Each row comes from the steps of one path. Every step used is in the known rows, and no mark comes twice. Write the path behind each row, first mark first.
Known rows
h -> k -> f -> g: [ 18  10  -9  21   1 -13   6 -15 -13  12  -3  11 -23   8 -27  -8  14 -23
  22  50]
f -> c -> x: [ 26  45  18  17  32 -12   7  -5   6 -27   6 -12  -6  -7   4  24   3  21
 -13  13]
x -> h -> k: [ 37  23 -11  23  -6  -4  22   8   7  -5 -25   1  -4 -24 -16 -45  12 -16
  22  38]
x -> h: [ 24  13   4  16  -2   3  26   0  -1 -12 -32   2  -7 -18   2 -19   6  -7
  18  18]
e -> g: [  1   2   9 -11   2 -12  12 -13   8  -9   7  -4 -17  -7  17   0   5  16
  12  14]
c -> x -> h -> f: [ 49  37   5  22  24  -1   5   0  -1  -3 -20  25   3  -9 -22 -23  -1 -10
  18  36]
m -> f: [  1  -5  13  -1   8   8   8 -20   8 -12 -19 -10 -12  -9   5   1  26  20
  18  13]
k -> f: [ 15   5  -4  12   0   4  11 -15 -20   3 -27   8  -8   7 -21   4   9  -2
  11  11]
c -> x: [ 28  22  10  13  20  -9  19   6  10 -27   3  -4 -12 -17   0   0   4  21
   6  16]
x -> h -> k -> f: [ 38  26 -17  26 -10   6  11  -5 -13   7 -36  13  -2  -9 -44 -40   8 -27
  20  45]
z -> x -> h -> f: [ 41  23 -16  14  15   1  18   4   2   0 -39  29  19 -11 -29 -26  -4 -23
  44  31]
z -> x -> h -> f -> c: [ 38  46 -10  17  26  -3   6  -6  -3   0 -35  19  26  -2 -22   0  -4 -23
  26  28]
k -> h: [ 18   2 -25   3  -4 -19  33   0   3   8 -12  13 -14 -12  -9 -13   6   0
  21  13]
z -> x: [ 21  10 -10   6  12  -8  32   9  14 -24 -17   2   5 -20  -6  -2   2  10
  34  12]
c -> x -> h -> k: [ 51  42  -1  27  10  -8  19  15  16 -21  -6   3  -6 -33 -24 -46   3  -4
  17  49]
h -> k -> f -> m: [ 21  18 -10   6   6   5   0 -19 -11  21 -18   6   3   3 -48 -27   9   3
   4  39]
f -> c -> x -> h -> k: [ 49  64   4  32  21 -12   7   6  12 -22  -2  -6  -1 -22 -18 -21   3  -4
  -3  45]
e -> f -> g: [  3 -24  21  10  -6 -28   0 -10  22   3   2   8 -25  -3  21  11   5  16
  19  23]
m -> f -> u: [ -4   9  22  -7  17  23  24 -22  13  -3 -29  -5  -6   2  24  15  16  19
   9  26]
f -> c -> x -> h: [ 36  52  16  25  24  -5   9  -2   4 -29  -9  -4  -2 -16   0   5  -2   4
  -7  26]
z -> x -> h: [ 33  17 -11  13   6   1  33  10  10 -26 -32   8   9 -30 -13 -20  -4  -8
  41  23]
h -> f -> e: [ 13   4   6   3  18 -29  -4 -22  -9  22  -9  10 -18  21  -6   5  15  -1
  16  14]
z -> x -> h -> k -> f: [ 47  29 -30  24  -2   3  20   7  -2  -6 -35  19  12 -21 -58 -45  -2 -28
  41  51]

Write each row's path
[ 53  42  -9  33   5   2   7   3  -4  -8 -15  15  -4 -18 -52 -41   0 -16
  15  56]
c -> x -> h -> k -> f
[ 31  42   3  18  18   1  -2 -16 -15  14 -36  14  12  12 -10   1   6 -23
   4  22]
x -> h -> f -> c
[ 39  54  10  29  21   5  -3 -14 -16 -14 -19   7  -1  -1 -29  10  -6  -8
  -8  32]
k -> f -> c -> x -> h
[ 25  18 -15   2  -2 -27  -2 -17   4   3   4  12 -13  -8 -47 -34  -9 -18
  40  59]
z -> x -> h -> k -> f -> e -> g
[ 26  17 -17  16  -4  -2   9  -7 -12   9 -20   7  -6   0 -37 -23  15 -11
  15  32]
h -> k -> f
[ 40  57  -1  26  25 -10  -9  -9  -7  -9   3  -1  -2   3 -40   1   6   1
 -11  39]
h -> k -> f -> c -> x
[  7  -2 -16 -21   6 -49  -5 -30   0  42  19  26 -28  21 -12 -10   1  -4
  24  30]
k -> h -> f -> e -> g
[ 44  36  12  10  31   8  -4 -12   0   9 -18  23  12  -5 -32 -27  -6   4
   9  44]
c -> x -> h -> f -> m
[  4  -4  23   1  -1  -2  19  -4  27  10 -25   9  -3   1  30  11  -4  26
   3  19]
e -> f -> u
[ 34  31  27  24  10 -17 -10  -1  25 -17  -8   4  -2 -17   3   3  -8  23
  -7  25]
e -> f -> c -> x -> h
[ 18   9  -9  13   1 -27  -1 -17 -12  16  -5   0 -24  12 -35 -14  14  -8
  13  34]
h -> k -> f -> e
[ 21  31  -8  13   5  11  24  -9  -8  18 -30  10   0  12 -20  -9   6 -12
   4  45]
h -> k -> f -> u
[ 17  13  -3   4 -10 -25 -10 -27  -7  17   3   6 -27   3 -32 -32   2 -19
  19  53]
x -> h -> k -> f -> e -> g
[ 40  49 -17  10  32 -26  -1 -10  -3  15   4  27   1   8 -27   6  -3  -1
   2  28]
k -> h -> f -> c -> x
[ 48  41  -3  21  15  11  -2 -10  -3   3 -14  14   5 -15 -62 -46  -4  -2
   5  63]
c -> x -> h -> k -> f -> m
